Each row comes from the steps of one path. Every step used is in the known rows, and no mark comes twice. Write the path behind each row, first mark first.
In the rows, 128 means zero.
Known rows
Q P L Y: [100 161  90 166  86 154 109  82 139 137 121  84 147  96 105 156 121 137
 121 128 151  90 102 124 128 117  94  88 100 189 114 151 124 107 145  88
 126  99 146 100 120 123 114 133 108  83 165 147 133 148 138 131 164]
Y L H: [120 126 104 130 144 134 113 142 145  87 160 128 132 106 130 130 111  94
 114 105 153 149 155 161  96 130 120  84 115 149 126 160 166 147 120 117
 178 122 162 170 155 188 106 138 125  75 124 166 141 106 121 133 170]
D L H U: [143 158 122 115 129 144 137 187 178 118 160 159 117 109  80 115 128 108
 113 104 136 161 113 190 119 135 158 153 129 129 142 164 139 185  99 100
 180 153 151 186 121 162 142 168 161  59  89 138 115  97 133 149 116]
L P Y: [132 132  79 128  91 144 150 135 157 122 121 164 129 103 116 155 121 112
  99 103 138 133  96 149 130 125  98  71 120 171 108 107 135 116 119  96
 156 109 133 130 119 118  87 129 127  55 144 114 116  98 153 125 157]
Y L M J X: [174 110 133 133 123 104 113 126 174 133 123 161 128  82 152 173 102 113
 185 147 162 106 133 107  57 208 151  68 148 126  63 172 131 147 108  78
 152 145 191 181 160 193  74 179 107 139 180 190  85 138 102 133 119]
Y S L H: [102 142 126 118 163 151 109 155 175 110 153 159 128 138 142 140 133 123
 134 109 152 121 162 158 110 137 136 137 115 163 144 180 164 136  82 133
 191 131 147 176 154 226 112 101 100  98 124 120 147  97 148 119 128]
D L P: [143 124 104 124 106 131 124 148 165 143 133 154 130  82  90 174 120 116
 114 130 105 138 122 157 119 170 121 105 134 147  88 149 141 123  93  82
 191 145 147 148 122 131 120 158 134  54 139 149 102  74 131 143 142]
J M: [120 133 162 113 159 143 161 130 189 130 115 138 137  82 138 152  88 137
 110 111 157 144  86 143  75 121 119  63 121 172  88 158 171 135 125  98
 127 132 153 189 132 128  27 151 151 112 136 208 163 125 128  96 176]
V M J: [119 126 169 120 131  96 156 122 185 139 130 130 140  77 118 168 111 127
 119 139 168 106 101 123  47 154 149  53 138 142 124 119 170 129 110  68
 156 123 160 140 141 163  38 172 141 147 160 185 136 157 128 148 139]
J M L: [ 94 127 147 117 171 125 146 132 182 164 107 143 110  61 117 161  97 125
 134  90 132 131 117 137  86 128 110  78 127 164  47 154 186 149 134  79
 150 133 139 208 149 125  36 153 146 122 146 216 158 120 149 125 161]
Q P Y L M J: [141 131  57 164  67 108 121  81  97 132 143 131 124 103 119 154 138  86
 177 132 149  89  97 115 106 181 112  66 127 147  78 133 106 123 146 109
 157 109 201  99 141 146 125 150  61 104 178 113 106 134 127 142 114]
V J M L H U: [131 154 129 111 142 129 157 176 207 194 136 172  92  84  98 136 135  86
 125  89 136 119 139 170 100 147 162  99 138 121 107 166 171 165 107  59
 130 158 160 214 145 134  81 183 144 141 125 193 120 146 149 136 137]
M L H: [ 86 133 110 137 155 117 122 145 171 120 158 129 125  85 117 144 122 114
 111  88 128 143 143 159  87 108 129  97 144 165  93 137 177 156 107  93
 188 116 134 199 142 168 113 138 147  91 105 172 128 118 155 163 146]
W M J: [153 131 130 104 112  77 127 144 153 108 142 123 153  79 130 165 117 130
 134 143 196 119  88 116  64 163 177  70 144 130 123 116 147 150 112  96
 191 134 174 163 143 150  36 186 126 121 130 193 110 152 118 151 136]
P Y H L M J X: [175 135  66 126 112 100 132 135 172  98  92 202  92 103 148 137 170  92
 152 117 188  88 113 136 131 181 184 130 115 130  79 147 143 144 119  71
 158 145 186 177 170 224 105 156 121 148 188 138  80 150 151 115  75]
J X: [128 128 163 111 151 158 145 145 210  99 105 147 145  82 153 190  90 131
 126 113 177 135 115 136  78 106 137  65 136 174  81 144 164 129 110  77
 138 101 144 186 112 144  28 160 171 109 164 207 147 130 114 100 163]
P Y S L: [104 131 112 102 150 171 131 137 155  97 122 169 112 124 134 151 129 120
 157  92 162 101 129 142 153 125 115 138 100 157 119 146 153 137 124 140
 185 115 140 142 137 179  60  97  99 102 149  98 158  84 171  88 121]
H L M J: [178 164  91 130 127  78 142 116 178 110 126 139 134  87 143 131 144 140
 139 124 153 120  92 116  63 177 167 107 158 108  75 161 137 151 115 101
 175 153 155 174 161 198 113 140 126 101 146 167  80 129 136 164  93]
S L H: [107 142 122 120 171 146 124 150 173 117 145 150 141 116 122 150 116 132
 117 103 169 135 139 168  92 129 135 107 122 163 108 160 165 155  97 119
 184 146 134 189 127 188 101 124 127 102 123 148 149 122 144 151 140]
W M: [138 143 118 106 145 111 123 160 152  89 148 131 142 104 138 148 116 151
 117 116 181 128  89 123  87 139 137  79 140 153 130 131 152 136 128 124
 177 147 169 184 127 132  33 176 140  89 124 196 143 124 130 129 173]
D L: [120 119 128 111 141 140 132 151 166 102 138 125 128  73 104 159 101 129
 127 112 137 141  95 151 104 150 135 102 131 147  90 153 157 144 111  94
 186 127 153 165 117 134  82 165 165  75 128 174 137  94 130 133 137]
W D L Y H: [147  91  69 102 142 107  76 176 108  78 177 135  70  93  96 110 132  87
 134 135 130 110 151 194 151 209 162 166  98 146 134 177 153 131  81 112
 220 161 195 163 170 189 122 172 160  85 168 117 118 105 130 143 138]
D L H: [119 124 120 125 148 138 113 159 154 113 160 138 126  89  94 141 125 110
 111 119 139 137 123 180 104 153 153 105 126 152 114 165 151 142  90  90
 202 138 154 172 120 164 136 162 161  86 104 155 126 111 142 150 144]
P Y S L M J: [147 122  91 116 121 113 124 123 148 136 135 181 120 123 139 144 142 126
 195 120 160  71 110 119 117 195 138 141 114 133 104 154 116 134  88 124
 191 139 176 145 156 210  93 111  65 142 155  84 102 105 164 134  76]
W L M: [156 141 101 116 161  99 113 145 151 101 151 150 142  93 115 142 111 151
 152 106 123 129 108 141  94 186 136  99 164 148  77 163 123 130 123 115
 185 161 169 174 135 155  87 174 144  85 124 157 100  99 135 154 127]
L P Y H U: [151 146  71 122  65 145 164 171 176 105 139 211 101 143 102 127 155  90
  99  73 143 174 116 168 182 104 120 157 102 160 170 114 150 148 121 113
 157 122 148 151 144 156 105 129 114  26 125 100 125  72 155 113 132]
P Y S L H U: [126 165 103 109 133 177 139 173 165 112 149 203  96 162 114 106 152 101
 140  81 158 120 140 173 167 115 136 185  95 141 165 156 130 181 110 145
 173 145 144 157 142 207 117  90  99  81 105  72 136  95 175 107  95]
R T: [113 160 131  86 163 141 155 173 178  53 145 108 168  91 123 154  96 146
  87  98 169 168  93 133  77  67 127  79 135 174 145 102 175 156 118 110
 166  98  92 168 110 147  35 129 175  63 115 197 171 103 115 108 169]
D L Y H U: [154 128  87 100 110 133 117 178 164 102 150 173  80 114  87 112 140 114
 134  98 142 156 112 196 155 152 166 205  86 137 162 163 146 184 105 100
 184 157 170 170 155 189 142 147 156  59 123 128 123  81 124 134 112]
T U: [128 161 137 100 151 137 153 174 179  63 136 112 157  69 125 151  85 154
  79  81 163 168  94 144  78  68 119  80 126 169 144 119 167 162 138 108
 180  95 105 189  95 133  64 131 139  40  78 161 181 101 114 117 180]
Y L: [121 117 122 115 147 145 137 124 157  81 143 119 132  85 140 146  99 111
 132 101 159 151 135 130 100 126 110  82 126 149 106 150 170 147 148 124
 174 118 157 166 152 155  55 140 128  66 140 182 155  95 112 110 166]
S Y H L: [122 175  70  87 156 130 123 128 149  61 109 155  84 125 144 115 151  82
 124  73 185 141 124 173 164 121 141 180 124 148 132 154 204 187 137 113
 186 164 133 190 181 192  87  99 142  67 123 164 166 107 156 116 110]

Which path is each row?
[110 132 140  99 160 156 126 150 180 103 133 154 133 117 144 159 116 140
 153 102 150 117 146 131 115 131 130 143 122 161 125 165 173 137 103 141
 188 126 139 164 154 192  60 104 103  92 149 143 161  81 142 103 130]
Y S L
[137 156 111 141 141 134 140 119 179 114 148 112 157 103 133 138 108 155
 118 108 146 121  87 107 105 150 106  95 132 149  99 163 124 118 141 117
 138 139 165 176 114 146  85 163 113  92 126 169 113 110 147 138 145]
P L M
[147 141  90 100 112 139 143 164 182  80 153 177 105 131 127 109 136 125
 117  85 151 173 107 178 129 102 147 180  99 158 184 147 152 168 112 117
 158 126 156 173 157 194 110 130 147  54 123 140 136  97 112 129 134]
L Y H U
[145 117  57 126 134 130 128 126 122  95 144 150 108 112 130 118 116 116
 153  99 149 119 100 135 121 168  90  93 117 134  92 156 123 126 150 136
 158 134 188 158 130 153  96 140 100  81 147 133 117  95 138 124 141]
P Y L M
[108 204 115 169  86 170 147 122 177 139 146 115 151 132  87 128 135 108
  88 106 155 137 111 140 143  84 124 120 129 175 154 145 121 153 157 100
 111 130 147 139 112 122 134 145 103  42 103 139 141 137 153 128 139]
Q P L H U
[150 126  87 128 149 113 124 129 146  95 160 137 134 107 145 129 103 132
 155 106 137 144 122 128  87 166 101  90 134 136  94 178 137 137 136 139
 164 143 190 188 143 169  91 148 106  73 141 174 127  85 114 132 148]
Y L M
[121 111  91 118 132 154 138 126 120  76 131 135 108  93 120 139 111  95
 133  90 169 123 115 143 139 127  98  81 106 142  95 126 152 147 161 125
 164 107 160 143 138 134  58 132 124  77 148 145 149  99 136 101 154]
P Y L
[151 148 119 143 111 103 146 101 175 134 146 108 169  85 123 153 106 138
 134 127 158 108  89  98  84 173 141  86 139 141  89 149 119 137 131  87
 148 135 166 151 131 156  83 178 100 124 134 162  79 140 143 158 108]
P L M J
[105 162  98 156  82 158 101  92 137 121 132  94 138 113 124 143 136 118
 138 130 136  75 129 116 140 122  99 119  91 190 142 163 129  95 126 107
 126  87 159  92 150 161 133 108  75  82 165 127 139 127 145 101 160]
Q P L Y S
[ 98 134  95 121 149 164 115 150 151 103 137 171 104 138 127 126 145 106
 138 105 162  95 148 164 147 128 126 137  94 161 144 153 152 140  95 139
 191 123 146 144 141 206 109  97  97 115 132  87 144  99 177 114 123]
P Y S L H
[172 129  71  97 123 120  99 198 130  86 174 168  61 113  85  84 137  87
 137 125 126 132 141 203 172 191 176 215 100 127 161 178 133 168  98 126
 206 178 192 171 169 185 139 171 161  61 145 110 107  91 127 147 113]
W D L Y H U
[135 142  77 128 121 164 144 154 145  94 150 171  97 131 101 102 137  68
 121  81 163 146 124 183 150 116 120 130  99 127 150 142 131 187 149 131
 155 134 159 162 136 159 116 131 125  56 105 114 127 100 144 126 128]
P Y L H U
[133 127 116 109 126 126 116 138 164  80 135 131 122 108 154 128 124 143
 143 112 136 116 122 145  95 126 110 129  98 160 164 159 149 120  87 121
 171  96 151 136 160 199 107 104 125  86 142 136 129  99 131 106 152]
L Y S
[149 145  66 100 154 124 105 109 112  99 141 141 105 126 138 120 104 109
 184  99 159 124 118 163 114 181  87 126 135 123  98 186 141 174 121 133
 173 175 178 191 152 164  93 126  98  70 127 156 133  95 134 144 124]
S Y L M
[106 155 120 146 137 152 135 126 180 113 151 101 154  96 115 131 107 118
  86 111 165 126 126 144 116 113 124  87 116 169 133 146 154 137 129 100
 150 121 139 157 122 158  99 151 137 101 105 160 134 132 158 139 157]
P L H
[124 113  88 110 124 125 121 147 159  70 147 149 115 111 140 130 128 124
 105  94 160 152 112 169 110 121 137 130  87 181 156 139 173 127 103 109
 178 103 156 162 163 206 108 132 146  86 144 148 140 103 121 126 162]
L Y H
[105 136  90 126 157  82  86 172 146 128 163 137 120 100 111 136 136 122
 122 110 147 124 139 144  95 148 143  99 144 140 111 140 165 154 112 101
 199 159 166 208 142 154  96 165 132 104 104 187 119 130 156 177 157]
W M L H
[176 129 107 101 126 110  95  98 145 137 102 160 113 105 152 165  94  84
 217 140 195  87 141 146  83 219 134 104 140 116  66 186 137 184  94  65
 158 174 182 180 164 185  69 160 101 139 168 174  95 149 118 139  90]
S Y L M J X
[117 122  85 136 121 131 139 123 158 196  92 184  85  79 100 166 123  95
 124  99 112 100 126 152 141 154  83  73 116 163  40 139 166 115 131  63
 142 136 133 172 143 100  77 137 113 111 159 148 117 109 178 125 157]
J M L P Y
[143 119  97 134 106 131 121 126 148 120 139 146 131  93 125 165 111 100
 130 114 120 142 154 138 111 154  96  82 133 146 102 151 151 125 127 113
 166 132 150 146 162 154  98 126 103  40 154 163 120  76 116 129 167]
Y L P
[122 134  80 124 113 158 139 133 153 149 109 187 123 114 105 179 123 119
 125 100 154 111 120 154 155 143 100 105 120 155  80 128 143 125 120 102
 177 138 120 142 122 134  88 111 106  71 159 102 122  91 168 142 131]
S L P Y
[123 151  82 107 149 146  91 118 119  95 140 130  98 134 125 121 105  63
 148 101 174 133 146 198 118 145 103 112 113 142 131 171 172 190 111 112
 179 151 153 175 159 179 107 115 120  75 107 150 148 118 139 142 144]
S Y L H
[ 75 136 141 127 169 112 132 130 178 153 129 134 109  70 106 161 113 131
 126  96 124 108 127 129  91 142 115  78 149 138  87 132 180 128 138  79
 167 142 148 187 144 137  48 164 142 122 142 200 156 125 145 150 154]
V M L
[151 129 124 117 136 100 121 129 177 136 153 167 140 124 154 157 133 140
 191 132 150  99 133 111  77 200 150 141 139 131 105 178 128 138  76 125
 198 149 175 166 164 227  95 123  67 127 153 125  99 101 147 143  85]
Y S L M J
[117 173  68 164  76 170 130 130 121 115 149 155 104 145  93 111 152  58
 124  90 156 132 125 167 161 101  98 112 113 156 143 139 121 161 157 125
 136 113 174 123 128 137 145 128  88  45 124 102 144 113 135 118 142]
Q P Y L H U
[166 106  99 136 119  86 127 119 144 116 154 130 142  92 140 148 111 114
 166 130 153 131 120 121  65 195 132  86 144 115  91 165 135 147 118 102
 179 137 194 162 167 188  94 159  91 111 152 167  92 116 111 155 119]
Y L M J
[131 134  83 113 150 141 128 142 147 116 137 180 107 145 142 131 137 139
 177  94 148  89 115 131 138 168 110 146 108 149 109 172 125 121 115 148
 182 149 173 163 137 199  95 100  79 103 146  83 125  80 171 115 101]
P Y S L M
[ 83 172 124 163  96 166 138  85 165 128 128  85 167  90 113 174 113 131
 105 118 162 116  99 107 132  99  99  71 136 198 103 133 146 112 163  97
 117  96 146 120 110  99  70 150 104  72 147 171 163 133 143 109 162]
Q P L
[ 94 142  68 167  96 162 107 106  97 108 143 130 109 119 102 135 142  67
 126 110 159 115 133 162 142 111  89  64 102 181 118 139 138 122 146 113
 151  94 176 109 134 142 135 123  91  77 147 110 155 131 143 121 166]
Q P Y L H
[125 119  61 134  84 135 146 151 159  97 136 190 107 123 121 144 146  88
  93  91 149 152 120 154 169 118 117 114  98 186 140 108 159 108 113 101
 172  99 153 134 149 161 100 127 113  54 147 107 129  87 148 113 150]
L P Y H
[146 151  86 113 142 121 109 127 156  76 114 133 103  99 157 107 157 131
 140 108 122 101 131 153 115 132 133 159 100 130 138 178 165 134 113 117
 176 127 139 147 183 223 131  85 128  75 153 140 114  98 136 108 129]
H L Y S
[ 90 150  78 160  88 150 106  92 134 117 137 113 129 118 110 146 142 110
 116 111 160 108 126 140 160 114 113 122  78 204 140 147 145 103 141  93
 137 100 169 107 152 158 129 136  95  82 165 139 152 135 144 120 165]
Q P L Y H
[168 143  43 129 112  79 132 126 144  81 132 178  97 113 138 110 181  91
 135  98 173 115  99 135 135 165 171 147 121 131 107 131 140 147 131  97
 192 142 182 163 182 217 128 134 112 119 152 112  89 122 161 143  76]
P Y H L M J
[154 164  50 132 109 139 137 126 153 111  98 163 107  97 116 135 153 102
  97  95 135 116 108 153 157 128 108 104 118 133  83 131 149 126 144  90
 165 132 116 138 145 149 117 110 128  47 149 118 107  97 168 128 129]
H L P Y
[128 173 105 179  71 109 133  78 154 166 142  97 173  95 113 164 126 126
 141 141 158  96  86  83  90 165 125  66 153 168  80 140 104 112 135  84
 124 115 174 118 121 136 115 169  70 111 155 151  96 160 142 154 117]
Q P L M J
[ 99 117  95 116 139 110 100 137 154 110 137 138  96  82 137 135 130 130
 164  98 102 102 150 144 107 137 113 151 109 146 115 158 161 132  96 104
 190 102 141 166 180 193 115 103 124  89 152 144 121  96 145 129 140]
M L Y S
[148 159  54 131  94 138 135 133 156 102 102 173  99 115 137 123 174  89
 114  99 112  97 137 138 170 130 108 142 117 130 122 147 149 114 125 115
 174 129 134 127 164 181 129  87  96  49 156  97 100  72 174  95 121]
H L P Y S
[158 151  63 124 152 100 134 147 175  68 142 162 114 133 155 104 166 130
 117  82 144 150 115 143 125 144 150 152 132 146 116 174 166 137 127 130
 180 160 182 205 171 223 132 131 126  70 136 164 122  89 136 126 122]
Y H L M
[137 130 100 121 154 123  93 179 127  90 184 115 107  90  87 116 117  86
 110 149 128 115 150 189 116 184 156 111 139 138 113 176 147 138  77 111
 214 161 179 174 134 159 123 182 165  81 133 140 112 119 142 157 139]
W D L H
[117 118  64 125 104 147 122 147 151 128 126 207 103 134 109 172 147  94
 122  87 162 129 144 166 185 150 124 145  91 171 120 126 164 121 113 108
 188 140 146 151 150 177 101 107  90  77 164  92 139  76 162 130 129]
S L P Y H
